Each row was made from one small tree. The marks that hang from a mark follow it in brackets, in alphabetical order. Every link used is in the known rows. Write each row's tree.
Known rows:
didun[zafe[ganed]]: [-5.2 -5.1 -9.7 14.8 16.4 14.3  2.9  0.7  7.4  6.6 15.2  1.9  2.2  3.7
 17.0  4.9  5.5  1.1  4.3 10.2  8.7]
zimem[zamev]: [ -2.1 -19.1  -7.8  13.1  14.6 -11.8   4.1   5.0 -11.5   1.2 -12.2   0.2
 -11.1  13.2   7.9   1.7   4.2   3.5  -7.6  10.8   7.7]
zimem[ganed zamev[deki]]: [ -1.2 -17.9 -18.2  15.7  19.0   4.1   9.3   2.8  11.8  -3.1 -12.2  -3.2
  -8.7  28.9   1.0   2.6  12.9   3.1 -15.8  20.5  16.1]
zamev[deki[didun[zafe]] kanos[sosu] lubi]: [  2.0   2.3  -8.3   3.3   8.3  63.9  -8.8  -5.7  15.2   0.8  -3.7  -3.5
 -14.6  21.9 -19.2  -1.9  -0.2   3.4 -15.4   3.0   1.2]
didun[kanos zafe]: [-2.1  0.0 -8.2 39.2 15.6  4.5 -6.9  3.9 -2.4  4.6  7.1  7.1 -0.5  5.6
 13.5  0.4  7.2  5.2  8.9  4.9 -2.2]
didun[kanos[sosu[zamev]] zafe[ganed]]: [ -7.2  -6.2 -17.1  31.0  21.2   5.9   3.7  -2.5  -1.7   2.4  21.3  -9.3
  -2.7   6.0  -4.1   3.6   8.7   1.4  -3.3  10.8   2.4]
didun[kanos[sosu[zamev[lubi]]] zafe[ganed]]: [ -6.4  -0.8 -18.5  30.5  16.0  19.0   6.2  -3.9  -6.3   0.5  16.5 -11.8
  -4.1   6.0  -2.5   3.3   3.4  -2.9  -2.7   8.0   5.8]
deki[zamev[kanos]]: [ -7.9  -4.6  -6.1   0.1   3.0   7.6  -0.9   1.8  -2.4   4.1 -16.8   2.3
 -18.7  -1.8   9.3   5.6  -1.4  -0.4 -12.7   3.7  -5.0]
deki[didun[kanos[sosu]] zamev[lubi]]: [ -2.2  -7.4 -16.7  21.0  -0.1  39.9 -12.4  -0.4  -6.1  -4.2  -7.3  -4.6
 -10.5   4.5  -8.7  -5.0  -2.8  -2.9 -26.9   3.6 -10.9]
kanos[sosu[zamev[deki lubi]]]: [ -4.4  -0.5  -8.3  -0.1  15.8  29.4   7.5  -0.8   9.0  -3.7 -14.9  -9.2
 -11.0  11.7 -19.5   3.4  -5.7  -7.9 -14.1   2.8  12.3]
kanos[sosu]: [ -2.7  -1.9  -1.8   5.3  13.0  20.5   2.9   5.3  -4.7  -2.4 -10.8   4.4
  -0.8  11.4 -12.4   0.4  -1.1  -2.5 -14.8   5.3   0.1]
dafaf[zafe]: [ -2.5  -0.2  -8.1  10.0  10.4  -5.7  -0.5   3.4   0.4   0.6  -7.1   2.6
 -12.0   6.2   5.5   1.7   1.5  -1.1  11.2   8.5   5.3]
ganed[zafe]: [ -4.1  -3.2  -8.7   9.2  10.1  -6.4  -4.6   2.6  -2.5   7.2 -12.0  19.4
  -8.3  13.5   3.7   4.0  -5.9   3.3   6.5   4.2   9.1]
sosu[zamev[kanos lubi]]: [ -3.7   0.5  -9.0   0.8   8.4  -5.1   8.9  -1.3 -13.5   2.8 -23.1  -8.6
 -17.7  -4.0   0.3   5.7  -6.9  -4.3   2.9   2.2   3.9]
deki[zamev[kanos[sosu]]]: [ -7.7  -2.5  -4.2  -2.0   2.5  26.8   1.3   1.7  -3.5   0.3 -15.3   0.6
 -18.7   8.4 -10.4   3.8  -1.0  -1.8 -26.4   3.6  -7.1]
sosu[zamev[deki[didun[zafe[ganed]]] kanos lubi]]: [ -2.4  -5.4 -19.5   0.8  14.1  26.2   0.0 -11.3  18.9   6.9   7.6 -17.2
 -18.1   0.4   2.2   3.1  -0.1   1.8   0.7   6.3  10.4]
sosu[zamev[deki[didun[kanos]] lubi]]: [  0.6  -6.7 -19.9  23.2  15.1   3.5  -7.0  -5.0   8.4   0.0  -9.3 -13.4
 -11.7  -6.0  -2.1  -1.6  -2.8  -1.3   0.0   0.4   5.1]
didun[kanos[sosu[zamev[deki lubi]]] zafe]: [ -4.0   3.9 -12.5  29.8  18.5  34.1   2.3  -2.3   9.1  -1.4   5.0  -8.0
 -10.5  15.4 -12.0   1.4   3.1  -2.3  -3.3   2.9   6.8]
deki[didun[zafe[ganed]] zamev[kanos[sosu] lubi]]: [ -5.5  -6.3 -17.1  -2.2  -0.8  63.7  -4.4  -7.1   4.1   2.9   8.6 -10.0
 -16.6  10.7  -5.5   1.7   0.8   0.6 -25.1   9.4  -4.5]
dafaf[zafe zamev[deki kanos[sosu]]]: [ -6.0   9.5  -9.5   4.2  11.7  14.2   7.7  -2.2  16.4  -1.8  -6.2  -2.6
 -35.6  23.6 -23.0   3.4   1.2  -0.9 -23.1   9.3  -2.2]
deki[didun[kanos[sosu] zafe] zamev]: [ -3.8 -12.2 -13.4  29.4   6.1  45.4 -16.8   0.3   3.7   0.6   9.5   0.7
  -8.1  11.8  -6.6  -5.4   7.4   5.2 -19.2   6.6 -13.6]
didun[kanos[sosu] zafe]: [-2.4  1.5 -6.9 36.0 15.5 25.6 -5.0  3.6 -4.5  0.8  9.3  6.6 -1.1 15.4
 -3.9 -1.5  7.5  3.7 -4.3  5.6 -4.6]

Which tree is each row?
[ -1.6  10.2  -3.9  -0.1   9.6  38.2   3.7  -1.9   7.4  -2.1 -17.7  -2.3
 -15.5  15.7 -14.6   5.7  -5.7  -4.1 -19.2   0.9   6.4]
zamev[deki kanos[sosu] lubi]
[ -7.3   2.4  -5.9  -1.8  -1.8  41.2   3.1   0.7  -9.1  -1.9 -19.2  -2.0
 -19.9   9.0 -10.0   4.4  -6.7  -5.1 -27.1   3.3  -4.5]
deki[zamev[kanos[sosu] lubi]]
[ -3.0 -10.5 -18.8   1.5  17.3  50.9  -1.6  -8.4  21.0   0.7  13.3 -16.1
  -7.9  12.6 -16.9   0.4   0.8  -2.7 -13.3   8.6  12.6]
kanos[sosu[zamev[deki[didun[zafe[ganed]]] lubi]]]
[ -7.0   4.6 -16.4   6.6   8.7 -18.7   9.7  -3.7  -0.3   4.7   3.8  -6.0
 -29.5   3.4   5.1   7.0   0.9  -0.5  -9.3  14.8  -1.5]
dafaf[zafe[ganed] zamev[kanos]]
[  0.7  -2.7  -5.4   3.8  13.2  50.7  -9.8  -4.1  21.7   2.7   0.3  -1.0
 -13.5  20.4 -18.3  -2.2   5.0   6.9 -15.5   4.5  -1.7]
zamev[deki[didun[zafe]] kanos[sosu]]
[ -4.1   3.0 -13.4  24.3  18.0  15.6   5.5  -2.2   4.1  -3.9  -7.3  -9.7
 -10.6   8.1 -14.8   2.6  -2.6  -6.2 -10.7   2.2   7.8]
didun[kanos[sosu[zamev[deki lubi]]]]
[ -1.1   0.0 -15.0   4.9   9.0   3.4  -3.3  -5.7  18.9   2.5  -8.0  -6.0
 -36.2   9.9 -10.3  -0.9  -0.1   2.7 -12.7   9.0  -4.6]
dafaf[zafe zamev[deki[didun] kanos]]
[ -3.1  -6.6  -9.7  -5.2  -4.5  51.2  -6.3  -3.2  -6.0  -2.3 -18.3  -5.5
 -20.9   7.1 -14.7  -2.0  -7.3  -2.0 -30.9   3.7 -10.1]
deki[didun zamev[kanos[sosu] lubi]]
[ -1.9   7.5  -3.4   1.2   5.2  30.7   2.7   1.2 -12.9  -2.1 -19.4  -0.3
 -11.6  11.2 -12.6   3.1  -6.1  -4.1 -16.3   1.6  -0.9]
zamev[kanos[sosu] lubi]
[ -5.1   0.2 -13.3  35.7  17.7  20.4   0.2  -0.8   1.5   1.6  22.8  -0.1
   3.4  10.7   3.2   3.3   9.2   2.8  -7.2  10.2   0.8]
didun[kanos[sosu] zafe[ganed]]
[  2.6   0.4 -13.5  24.8  11.6  35.4  -9.9  -3.6   8.7  -4.7  -6.1  -4.8
  -5.7  10.4 -14.8  -3.7  -2.4  -0.9 -19.5   1.2   0.6]
zamev[deki[didun[kanos[sosu]]] lubi]
[  1.5  -3.9  -6.7   1.0  11.8   9.8  -7.4  -3.8  18.2   3.9 -14.5  -1.9
 -14.1   2.5  -2.5   0.0  -1.4   4.8  -8.9   2.0   1.9]
zamev[deki[didun] kanos]
[ -0.9 -10.4 -16.1  30.7  21.0   8.6 -11.7  -3.4  19.2   5.3   7.8  -7.8
 -10.4   1.9   0.1  -3.2   7.4   6.5   7.0   3.8   1.0]
sosu[zamev[deki[didun[kanos zafe]]]]
[ -3.9 -11.5  -9.0  -2.1   0.2  16.4  -7.5  -0.5   1.6   4.6 -15.6  -2.6
 -19.9  -3.2   2.6  -0.1  -2.9   3.1 -16.2   4.2 -10.4]
deki[didun zamev[kanos]]
[ -2.4  -8.1 -24.1  30.1  18.5  16.1  -4.9  -9.9  18.6   4.5  18.5 -16.2
  -8.2  -1.9   7.2   1.0   4.5   1.4   3.7   7.4  10.2]
sosu[zamev[deki[didun[kanos zafe[ganed]]] lubi]]
[ -5.3   4.0 -20.9   8.6   7.7   2.7  12.8  -2.1  -1.1   0.4   4.9  -8.1
 -20.5   4.3   5.8   4.7  -3.6  -8.1  -7.2  13.9   5.6]
dafaf[zafe[ganed] zamev[lubi]]
[ -1.1   1.7 -30.0  29.4  11.1   6.5   0.0  -9.2  17.2   0.5  13.8 -13.2
 -23.7   2.3   2.7   0.8  -0.1  -1.9 -13.0  11.7   3.3]
dafaf[zafe[ganed] zamev[deki[didun[kanos]] lubi]]
[ -0.5 -13.1 -20.0  15.6  14.5  14.0   9.2   1.2   7.6  -5.3 -16.2  -5.3
 -11.1  29.1   1.4   1.6   8.9  -0.9 -15.6  18.4  18.4]
zimem[ganed zamev[deki lubi]]
[ -5.4  -5.7  -6.3   1.6  20.2  15.2   5.3   0.8  13.4  -2.0 -10.5  -5.7
  -9.8  10.3 -21.3   2.9  -0.3  -3.0 -12.8   3.3   9.5]
kanos[sosu[zamev[deki]]]
[ -1.5 -10.0 -18.6  25.2  -0.7  19.9 -13.7  -0.4  -4.9   0.4  -8.7  -4.7
 -11.3  -6.5   9.1  -3.5  -3.8  -1.5 -12.7   3.2  -7.9]
deki[didun[kanos] zamev[lubi]]
[ -0.6 -22.2 -23.1  38.4  21.9   4.4  -6.8  -5.8  17.9   6.4  23.9  -8.8
  -9.5  13.6  13.1   0.2  15.1  11.1  -8.2  15.0  10.6]
zimem[zamev[deki[didun[kanos zafe[ganed]]]]]
[  2.2   0.6 -15.1  30.8  13.5  55.5 -14.0  -3.8  16.3  -1.5   7.3  -2.1
  -5.6  18.5 -12.1  -4.6   3.9   2.9 -12.1   2.9   1.3]
zamev[deki[didun[kanos[sosu] zafe]] lubi]
[  1.0  -3.7 -11.1  31.0  18.1  39.7 -15.4  -1.9  19.7   0.5  11.2   0.8
  -4.2  17.8 -12.6  -5.1   8.6   6.6 -11.4   5.1  -2.4]
zamev[deki[didun[kanos[sosu] zafe]]]
[  0.5 -18.0 -25.8  37.2  16.8  20.3  -5.6  -7.5  13.9   4.5  18.7 -12.1
 -11.5  14.5  15.6  -0.4   9.2   6.8  -8.3  13.2  14.1]
zimem[zamev[deki[didun[kanos zafe[ganed]]] lubi]]
[ -1.3 -12.3 -14.1  22.6  15.2   0.9  -8.0  -1.4  -9.3  -2.6  -4.8 -10.4
  -8.0   0.7 -17.4  -5.0   1.7   2.3 -11.0   3.7  -8.4]
deki[didun[kanos[sosu[zamev]]]]
[ -4.3 -10.8 -18.9   8.2  12.7   7.7   2.7  -3.5   8.9   0.0 -16.1   8.4
 -25.3  50.0 -23.3   4.5  10.5  10.0 -24.6  19.6  15.2]
zimem[ganed[zafe] zamev[deki kanos[sosu]]]
[ -6.7   0.4  -9.2   0.0  -1.9  21.3   3.1   0.6  -7.6   2.8 -19.7  -1.4
 -20.0  -0.8   9.0   5.6  -7.7  -4.5 -12.6   1.7  -1.5]
deki[zamev[kanos lubi]]
[ -0.2  -7.6 -17.3  27.5  11.6  36.0 -11.4  -3.0  -8.5  -1.0   4.8 -10.9
  -7.7   9.1 -16.2  -6.4   2.7   2.3  -3.8   3.6  -4.8]
deki[didun[kanos[sosu[zamev[lubi]]] zafe]]
